Each row was made from one path, in order. Every step used is in the known rows, and no mark comes twice. Write each row's path.
Known rows:
L Y K W: [ 1.24  0.27 -1.09 -1.41 -1.80  1.29  0.80 -3.57  1.64 -2.94  0.63 -2.76
  2.22 -1.45  1.32  0.71 -4.27  2.50 -2.15 -4.89 -4.40  1.89  4.37  1.00
  2.16]
T M K W: [-4.28 -1.63  0.59  1.87  4.41 -1.14 -3.59  1.22 -0.56  3.60  2.07 -1.81
 -3.53 -1.84 -1.02 -2.50 -3.05  2.24  3.14  2.79  1.64 -1.02 -2.84  0.82
  0.97]
K W T M: [-4.56 -3.72  5.57  0.81  1.65 -4.20 -2.46  1.83 -0.71 -0.82  3.76  2.23
 -0.72 -0.22  0.57  0.57  0.16  5.68 -1.86  1.16  2.48 -2.28 -3.77 -1.81
 -1.29]
P W T: [-0.16 -4.68 -0.37 -1.35 -1.15 -0.29  3.61 -1.95 -2.07  0.81  0.84  1.28
  1.72  0.92 -1.86 -0.80  4.11 -1.02 -3.53 -0.70  2.42  1.66 -2.06 -1.96
 -0.06]
L M: [-0.22  5.13  2.49 -5.04  1.37 -1.09  1.91  1.57  3.69  3.59  0.63 -1.31
 -2.29  0.91  1.23 -1.27  3.73  1.19  2.23  6.15 -2.70 -3.49 -3.36 -1.74
 -3.40]
M H: [ 0.18 -0.96 -2.33  0.45 -1.47  5.67  3.46  1.92 -0.45 -1.22 -2.74  0.16
 -3.34  1.43 -1.76  2.13 -2.76 -0.83  1.81  1.06  1.95 -5.72 -0.76 -4.05
 -3.30]
M K W P: [-3.36 -0.78 -5.27 -0.45 -0.56 -3.91  0.90  2.21 -1.93  7.26  2.09 -1.93
 -3.54 -3.98  5.99  1.51 -3.84  0.68  5.84  1.83 -0.98 -2.22 -0.48 -1.41
 -7.00]
M P W T: [ 1.31 -6.37 -2.69 -1.09  0.80  0.34  2.06 -1.47 -1.28 -1.92 -1.72 -0.32
  0.02 -1.47 -2.45  0.20  2.25 -4.20 -2.16 -1.92  5.76  1.50 -0.54  0.15
  1.49]
T M: [-1.80  0.23  3.64 -0.16  3.05  0.57 -3.10 -0.24  1.22 -0.88  0.11  0.31
 -2.55  2.14 -3.30  0.08  0.69  2.83  0.23  1.48  1.07  0.55 -5.38  0.24
  2.28]
W K: [ 2.36  2.62 -1.36 -0.24 -2.69  1.28  0.46  1.71  5.91 -3.26  3.15  2.70
 -4.73 -0.50  1.22  3.20 -0.61  0.41 -2.08 -1.46 -4.47 -2.04 -1.14 -5.75
  0.55]
H M K: [ 1.28  2.85 -5.31 -3.04 -1.53  4.13 -1.83  4.03 -4.57  1.62  2.66 -2.13
 -8.48 -4.76 -0.03  2.13 -1.87 -3.29  0.58  1.91 -0.10 -2.02 -0.25 -2.18
  1.67]
Y K: [ 3.93  2.30  2.62 -4.38  1.15  4.59  0.92 -2.99 -1.42  0.32  0.68 -1.05
  2.86  0.15 -2.26 -0.54  0.80  1.76 -2.38 -1.41 -1.72  0.47  1.90  1.68
  0.48]
L M P W: [ 0.92  0.53 -1.67 -3.81  1.42 -1.22  2.23 -0.03  3.84 -0.37 -0.26 -3.56
  0.99 -1.29 -1.06 -3.35  3.31 -3.25  2.96  2.05  0.77 -0.46 -1.28  0.10
  0.18]
L M P: [ 1.11  3.18  0.94 -4.36  2.77 -0.78  1.42  1.41  4.34  1.16 -1.44 -2.47
 -3.15 -0.67  0.74 -1.05  2.97 -1.77  2.78  4.80  0.65 -3.20 -2.34 -0.18
 -1.99]
W T M P: [-1.69 -3.68  8.34 -0.87  3.44 -0.32 -1.58  1.59  0.07 -0.33 -2.01  3.91
 -5.23  2.25 -1.82  1.28  3.56  0.35 -2.67  2.81  6.77 -0.79 -4.23  0.48
  1.46]
H M: [ 2.06  3.36 -3.42 -3.82 -3.11  3.29 -2.61  3.29 -2.84 -4.01  3.66 -0.75
 -5.22 -3.09 -1.00  4.07 -0.07 -0.40 -1.93 -0.99 -1.35 -1.46 -2.15 -3.39
  2.25]
Y K W L M: [ 0.94  4.53  4.68 -1.30 -0.21 -1.59  0.14 -0.69  0.04  0.24  2.45  0.11
  8.10  1.19  1.19 -2.72  0.66  3.46  0.34  0.14 -3.67 -0.36  3.95  3.05
 -1.56]
W T M K Y: [-2.21 -2.38  7.99  0.34  4.54  0.81 -2.16  0.69 -1.36  5.02 -2.42  3.32
 -6.79  0.68  0.48  0.85  1.43  2.73 -1.69  3.90  3.71 -2.06 -2.62 -0.82
 -2.29]
M K Y: [ 0.53  0.85 -4.85  0.22  3.68  3.68 -1.06 -1.78 -1.59  6.98 -2.87 -3.10
 -5.77 -4.21  3.18  1.73 -3.15  1.04  0.76  1.44 -1.67 -3.22  1.17 -1.79
 -6.33]
P W T M K Y: [-1.53 -5.79  1.77  1.35  1.73  0.62 -0.51 -2.34 -1.33  1.89 -0.89  0.26
  0.14 -0.44 -2.16 -2.60  1.59  0.55 -1.52 -1.33  2.63  1.95 -0.91 -0.65
  0.48]
Y K W T: [ 0.86 -1.12  5.85 -3.14  0.94  0.59  0.01 -1.32 -2.53 -0.69  3.63  0.78
  4.34 -1.23 -0.14 -0.73  0.36  4.44 -3.71 -1.48 -0.01 -1.17  2.60  0.27
 -1.29]

Write each row's path:
[ 2.56  5.14  1.47  1.90 -3.33  0.71  2.72 -2.61  0.32  0.38 -4.71  3.07
  3.51  5.68  2.40  2.14 -0.02 -1.16 -2.16 -0.84 -4.35  3.72  4.95  3.68
  1.05]	W L Y K
[-2.33  1.34 -3.68  4.41 -3.12 -4.65  0.35 -0.14  0.27 -1.01  0.11  0.98
  3.06  1.59  4.99  2.98 -3.11  2.48 -0.65 -1.43 -3.98  0.69  2.05 -0.41
 -2.15]	K W L Y
[ 1.79  0.39  1.02 -2.62  0.92  1.56 -0.78 -2.30 -1.52 -1.54  4.07 -2.36
  5.70 -2.65 -1.01 -0.95 -1.79  4.49 -1.70 -3.32 -2.46 -0.45  2.72  0.79
 -0.57]	Y K W
[ 0.97 -3.87  0.06  3.37  1.89  1.33 -4.84 -1.89  5.40 -7.93 -0.32 -1.29
 -0.40 -2.20 -4.14 -0.63 -1.74  0.43  0.18 -6.87  0.63  2.80 -1.20 -0.39
  5.66]	T M P W K Y
[ 0.34  4.41 -1.65  3.27 -3.59 -1.30  2.63 -0.97  1.09  1.27 -5.24  3.37
  0.07  5.72  3.98  3.84 -0.03 -1.65 -1.46  1.12 -3.60  2.45  1.77  1.14
 -0.76]	W L Y
[-1.85 -6.64  3.24  1.39 -1.08  1.52  2.33 -0.45 -1.11 -2.06 -0.56  1.92
  1.12  2.95 -5.05 -2.56  2.07 -0.89 -0.73 -1.01  5.08  0.86 -2.34 -1.61
  2.52]	P W T M H
[ 1.01 -0.12 -4.98  2.21 -2.86 -1.44  3.03 -2.66 -1.67  0.71 -1.08  1.24
  6.72  3.61 -0.84 -0.77  2.50 -2.60 -0.79 -1.43 -1.46  4.36  0.32  0.91
  0.07]	P W L
[-2.81  4.23  0.11  1.75 -1.15 -6.26  0.54  2.25  1.42  1.51  2.19  0.96
  4.13  1.66  4.56 -0.11  0.54  3.31  1.94  3.36 -3.57 -2.57 -0.23 -0.42
 -4.82]	K W L M
[-2.64  0.99 -5.73  3.79 -0.10 -2.43  1.34  0.85 -1.79  6.87 -0.93 -0.97
 -1.62 -0.95  5.18  0.35 -4.46 -1.59  2.21  2.88 -1.71 -0.88  3.06  0.98
 -3.14]	M K W L Y
[-4.65 -1.45  1.10  1.35  2.14 -3.79 -2.99  2.26  0.07  3.85  1.60 -0.91
 -3.68 -1.58  1.62 -0.72 -3.06  2.51  5.95  1.53  0.92 -0.19 -3.70  0.66
 -1.43]	T M K W P
[-2.96  2.95  0.47  3.24 -2.37 -4.22  1.76  3.46  1.17  0.02  0.82  1.19
  3.81  2.16  3.66 -0.25 -1.26  2.25  3.58  2.98 -2.02 -4.61  0.91 -1.70
 -5.15]	K W L M H
[-0.52 -4.55 -0.66  1.18  2.93  0.39 -3.02 -1.92  1.45 -4.29 -0.79 -1.99
  0.52 -0.32 -5.60 -2.40  0.22 -1.59  1.03 -2.75  4.40  3.54 -3.21  2.05
  5.82]	T M P W
[ 3.47  2.59 -1.57  1.47 -1.54  2.66 -2.58 -0.31  6.66 -4.97  1.58  1.45
 -4.08 -2.84  2.75  4.91 -2.77  4.07 -2.99 -5.43 -6.94 -2.80  0.73 -6.96
 -2.51]	W K Y
[ 3.44 -1.57 -7.47 -2.34 -3.10  3.28 -2.49  1.85 -2.62 -7.76  2.45 -3.07
 -2.47 -5.32 -3.75  1.99 -0.48 -4.88 -1.04 -5.24  2.32  1.67 -0.26 -1.50
  5.94]	H M P W
[ 3.63 -2.28 -4.41  1.88 -1.91  1.13  2.34 -4.30  0.21 -3.88 -4.05 -1.52
  5.59  0.86 -1.95 -0.79 -0.31 -5.81 -0.90 -5.52  1.13  5.62  5.08  4.43
  4.53]	M P W L Y K
[ 1.72  3.09  3.96 -0.93  0.52 -1.47 -0.05 -0.50  0.21 -1.50  1.40 -0.68
  7.80 -0.21  0.81 -2.46  0.01  1.61  0.65 -0.60 -1.58 -0.40  4.68  3.77
 -0.55]	Y K W L M P
[-0.79 -2.92  8.91 -0.62  0.92  2.38 -0.54  0.19 -1.65 -3.11  2.26  1.36
  3.97  0.18 -2.66 -1.95 -1.60  4.43 -0.98 -2.02  2.50 -2.43  2.49  0.56
  0.61]	Y K W T M H
[ 0.59  5.91  2.33  0.24  0.08 -3.34  2.01  2.17  2.66  2.27 -3.98  2.39
  0.94  4.24  2.95  0.00  4.03 -2.69  2.21  5.70 -0.42 -1.09  0.29  2.28
 -2.90]	W L M P
[-3.24 -2.33  8.28 -0.76  3.92  0.17 -0.30  2.06 -2.01  6.29 -1.38  4.01
 -6.95  2.10 -0.46 -0.43  2.76  0.46 -1.04  6.44  5.44 -1.77 -3.69  0.18
 -0.36]	W T M K
[ 1.08 -2.76  2.48  3.04  0.87  0.74 -2.12 -3.35  2.14 -5.16 -3.40 -0.61
  4.21  2.53 -4.76 -2.85 -0.38 -2.73  0.38 -4.85  2.26  6.83  2.02  5.97
  8.28]	T M P W L Y K
[-1.58 -0.20  1.46  2.00  5.40  2.25 -4.75 -1.08  0.46  3.86 -2.14 -1.83
 -5.15 -1.53 -0.84 -0.53 -2.62  2.87  2.02  1.50  0.22 -0.84 -2.06  0.67
 -0.87]	T M K Y
[ 3.10  0.07 -6.69  0.02 -4.34  1.73 -2.06  2.18 -3.11 -7.20  1.05 -0.85
  0.00 -2.77 -2.28  2.09  0.19 -5.62 -1.09 -4.33  1.83  2.56  1.19 -0.06
  5.26]	H M P W L
[ 3.02  1.00 -4.98 -3.02 -1.78  3.65 -3.21  3.69 -2.60 -6.17  1.74 -1.73
 -5.84 -4.77 -1.75  4.11 -1.00 -3.37 -1.34 -2.59  1.88 -1.09 -0.93 -1.95
  3.80]	H M P
[ 0.41  2.34 -1.79  0.69 -2.75 -3.04  3.76 -1.27  1.13  1.68 -0.64  0.69
  6.48  4.08  0.16 -3.12  4.36 -2.52  1.37  1.58 -2.23  2.83 -0.10  0.97
 -0.52]	P W L M
[ 2.27  0.28 -3.24  2.27 -4.39  0.24  3.65 -4.92 -0.24 -1.24 -2.38  0.36
  8.24  3.76 -0.94 -1.50  0.59 -2.95 -1.79 -4.43 -3.30  6.80  4.71  3.03
  3.65]	P W L Y K
[-3.34 -2.62 -1.35 -0.15  2.38 -1.42  1.12  2.12 -3.96  8.18  2.16 -0.42
 -4.76 -3.33  3.69 -0.08 -1.67  0.54  0.27  5.12  2.32 -4.15  0.03 -1.91
 -4.74]	M K W T
[-0.26  1.95 -2.91  1.31 -1.55 -2.55  4.32 -0.75  0.21  5.32 -1.28 -0.22
  4.70  2.82  0.72 -4.24  3.46 -4.39  2.66  3.45 -1.49  2.28  1.24  1.60
 -0.91]	P W L M K
